What can hang from each mark
Q: R Y
E: D
S: N Q
A: N
N: C D P V Y
R: Q
D: E N
Y: Q

Every row comes from one small tree of marks. Brackets hold a mark, then the marks that hang from it, in alphabetical order. Every link used is in the known rows. Which tree was each row made from?
Known rows
{S {N C D P V} {Q Y}}: [-0.26 -0.31 -2.52  3.43 -1.18 -0.86 -0.48 -1.03 -1.04  1.69  3.56  2.22
 -0.12  1.97  1.31  3.24 -6.70  5.32  0.39  0.18]
{R {Q Y}}: [ 0.71 -0.24 -1.26  0.78 -2.49 -3.92  0.62  4.27  2.33  6.21 -4.90  1.82
  3.80  2.11 -2.50 -1.18 -5.00  5.50 -2.66 -2.65]
{E D}: [ 0.02 -0.20 -0.06  1.72 -2.02 -2.62  1.54  3.79  2.00  8.84 -3.60  0.79
  3.88  2.70  0.25 -0.66 -5.15  3.14 -1.68 -2.52]
{A {N D}}: [ 0.53 -0.97 -1.36  2.20 -3.14 -3.72  2.95  2.30  3.43  6.88 -2.76  0.46
  3.56  1.68 -0.80  0.06 -4.50  4.18 -0.14 -3.73]
{Y Q}: [ 0.09 -0.15 -0.10  0.42 -4.01 -2.75  2.54  3.87  1.88  8.32 -3.97 -0.06
  3.66  2.47 -2.90 -1.85 -5.05  2.89 -1.71 -3.16]
{S {N V Y} Q}: [-0.97  0.53 -0.81  2.32 -2.75 -0.58 -1.84  3.63  1.54  4.81 -0.38 -0.25
  0.54  1.73 -1.26  1.69 -5.87  3.11 -2.24 -1.04]
{E {D {N C V {Y {Q R}}}}}: [ 1.87  0.22  0.77  1.98 -0.75 -0.53  2.13  1.41 -2.57  2.64  2.18 -0.61
  2.29  2.69  0.28  0.35 -2.96  3.91  0.50 -0.88]
{D {N V}}: [ 0.28 -0.01 -0.90  4.25 -2.01 -4.38  1.64  3.62  0.31  7.08 -1.61  0.67
  2.73  1.70 -3.16 -1.98 -4.58  2.91 -1.71 -1.23]
{S {N C D P V Y} Q}: [-0.52  0.14 -1.69  5.10 -1.22  0.54  0.13 -1.23 -0.09  1.69  4.15  0.93
 -1.82  0.97  2.52  5.08 -6.11  4.68 -0.46  0.92]
{E {D {N C P V {Y {Q R}}}}}: [ 2.03  0.07  0.41  2.72 -1.06 -0.84  2.82 -0.44 -3.45  1.46  3.65 -0.08
  1.21  1.42  1.52  0.91 -2.37  4.32  0.96  0.57]
{N D}: [ 0.50 -0.82 -1.30  3.24 -1.80 -3.36  1.99  1.79  2.55  7.61 -3.01  0.88
  2.78  2.29 -0.68 -0.79 -5.80  3.85 -0.86 -3.00]
{A {N C D P V}}: [ 0.90 -0.38 -2.36  5.17 -2.60 -2.73  4.20 -2.36  0.87  3.56  1.84  1.95
  0.77 -0.14  2.66  2.78 -3.93  4.88  0.94  0.14]
{N C P V}: [ 0.63  0.42 -1.78  5.16 -2.96 -3.12  2.43 -0.53 -0.76  5.50  0.57  2.05
  0.35  0.19  1.52  1.23 -4.72  4.08 -0.65  1.02]
{D E {N C P V {Y Q}}}: [ 1.52 -0.59  0.09  4.02 -1.80 -2.77  4.08 -0.49 -1.97  2.77  2.64 -0.78
  0.45  1.51 -2.66  0.81 -3.34  3.52 -1.03  0.74]
{D E {N C}}: [ 0.81 -1.16 -0.27  4.10 -1.57 -4.67  2.50  3.69 -1.31  7.57 -1.37 -0.88
  2.53  3.54 -5.02 -1.06 -5.67  3.36 -1.46 -2.22]
{D {N C {Y Q}}}: [ 0.86  0.05  0.80  2.05 -2.97 -1.88  2.72  3.54 -0.28  5.61  0.17 -1.13
  1.85  1.98 -2.86  0.06 -3.93  4.01 -1.29 -2.01]
{E {D {N C P Y}}}: [ 1.19 -0.33  0.60  4.12 -1.17 -2.12  2.32  1.72 -1.21  4.80  2.01  0.21
  0.87  1.06  1.82  1.95 -3.58  4.33 -0.93  0.06]
{S N}: [ 0.25 -0.52 -0.71  1.82 -2.83 -3.46 -0.29  5.45  1.15  8.59 -3.06  0.33
  2.41  1.93 -3.07 -0.80 -6.18  2.94 -1.98 -3.73]
{D E {N P}}: [ 1.02 -1.71 -0.59  3.98 -1.85 -6.04  2.60  3.09 -0.78  6.99 -1.78 -0.60
  2.38  2.59 -4.94 -1.95 -4.93  3.07 -1.64 -1.71]
{N C D P V {Y Q}}: [ 1.02  0.28 -1.01  4.07 -1.87 -0.55  4.03 -3.41  0.42  2.13  2.93  1.12
 -0.29  0.35  2.97  2.84 -3.75  4.49  0.09  0.80]

Write each row's tree
[ 1.32 -1.39  0.49  2.79 -1.63 -4.98  1.40  4.23  0.67  6.60 -2.12 -1.62
  2.44  2.94 -5.25 -1.83 -4.13  2.89 -2.27 -2.74]
{D E {N Y}}
[ 1.07 -0.24 -0.43  2.96 -2.41 -0.76  3.81 -1.67  0.70  3.53  1.57  0.42
  0.22  0.79  1.89  2.47 -4.18  4.80 -0.01 -0.84]
{N C D P {Y Q}}
[ 1.38 -1.36  0.77  1.83 -2.41 -4.02  3.53  2.50 -0.28  4.79 -0.63 -1.83
  1.89  2.24 -4.78 -1.33 -3.38  3.14 -1.79 -1.71]
{D E {N P {Y Q}}}
[ 1.10 -0.86 -1.26  6.12 -1.32 -4.78  3.30  0.13 -2.47  5.03  1.46  0.36
  0.92  1.83 -2.72 -0.02 -4.81  3.55 -1.05  0.82]
{D E {N C P V}}
[ 1.09  0.25  0.07  5.18 -0.77 -1.87  2.62  0.01 -1.59  3.48  3.41  1.06
  0.37  0.40  2.74  2.37 -3.14  4.06 -0.86  1.62]
{E {D {N C P V Y}}}
[ 0.54 -0.35 -2.25  5.77 -0.83 -1.95  1.76 -1.30 -0.93  3.88  2.87  2.17
 -0.53  0.51  1.67  2.83 -6.21  4.23 -0.14  0.06]
{S {N C D P V}}
[ 1.44 -1.06  0.39  3.81 -1.46 -4.07  1.84  3.12 -0.85  6.11 -0.23 -1.45
  1.54  2.89 -4.08 -0.06 -4.42  3.64 -1.52 -1.89]
{D E {N C Y}}
[ 0.71 -0.72 -2.11  0.74 -2.51 -2.73 -2.86  1.86 -2.34  2.11  0.60  1.33
  1.16  2.30 -1.50 -0.44 -5.37  4.60  0.59 -1.23]
{S {N P V} {Q R Y}}
[ 2.61 -2.34 -0.53  0.87 -0.81 -2.52  1.50 -0.02 -1.04  2.12  0.50 -1.31
  0.92  2.93 -2.81  0.00 -4.57  3.77  0.48 -3.47]
{S {N {D E} P {Y {Q R}}}}
[ 2.35 -0.06 -0.34  3.34 -2.25 -2.21  2.40 -0.27 -3.51  1.57  3.08 -0.21
  0.30  0.94 -0.82  0.12 -2.56  4.41  0.82  0.27]
{D {N C P V {Y {Q R}}}}
[ 2.76 -1.22 -1.15  3.40 -0.74 -1.76  3.53 -4.46 -1.99  0.43  2.67 -0.34
  0.24  2.17  0.47  1.24 -3.56  4.47  1.49 -0.21]
{N C {D E} P V {Y {Q R}}}
[ 2.65 -1.74 -0.83  1.91 -0.38 -2.34  1.66 -1.65 -1.28  0.62  1.92 -0.71
  0.55  2.14 -1.87  0.38 -4.14  3.42  0.68 -1.81]
{S {N {D E} P V {Y {Q R}}}}
[ 1.76 -1.08 -1.55  4.83 -1.64 -3.00  4.21 -3.49  0.78  1.60  2.72  0.37
  0.03  0.28  1.62  3.45 -2.95  4.49  0.61  0.14]
{A {N C {D E} P V Y}}
[ 1.35 -0.33 -0.10  4.95 -1.00 -3.80  1.98  1.31 -1.14  4.52  1.14 -0.87
  1.08  2.25 -3.01  0.27 -4.15  3.31 -1.46 -0.32]
{D E {N C V Y}}
[ 0.69 -0.84 -0.70  4.23 -1.27 -5.40  2.28  3.04 -0.18  6.78 -1.85 -0.36
  2.93  3.09 -5.31 -2.38 -4.98  2.48 -1.80 -1.43]
{D E {N V}}
[ 0.41  0.34 -0.95  5.27 -1.97 -3.53  2.08  2.52 -1.19  6.46  0.32  0.80
  1.82  1.75 -1.86 -0.30 -5.09  3.58 -1.00 -0.40]
{D {N C V}}
[ 1.73 -1.24  0.05  4.64 -1.70 -4.40  2.55  1.27 -1.78  4.81  1.11 -0.85
  0.30  1.78 -2.69  0.69 -3.93  4.03 -1.15 -0.56]
{D E {N C P Y}}
[ 1.11 -1.37 -2.17  1.98  0.28 -1.86 -1.74 -0.22 -2.57  1.23  1.87  0.37
  1.61  4.94 -2.46  1.07 -6.98  5.03  1.54 -2.22]
{S {N C {D E} V} {Q R Y}}
[ 1.68 -2.09 -0.89  2.86 -2.29 -4.17  3.62 -0.68  2.42  3.62 -0.59 -0.54
  1.51  0.95 -0.59  1.25 -2.97  4.18 -0.18 -2.30]
{A {N {D E} P Y}}
[ 0.60  0.09  1.45  1.53 -1.57 -0.49  3.21  3.45 -0.33  5.49  0.77 -1.04
  2.78  2.57 -0.53  0.95 -3.81  3.70 -1.25 -1.75]
{E {D {N C {Y Q}}}}
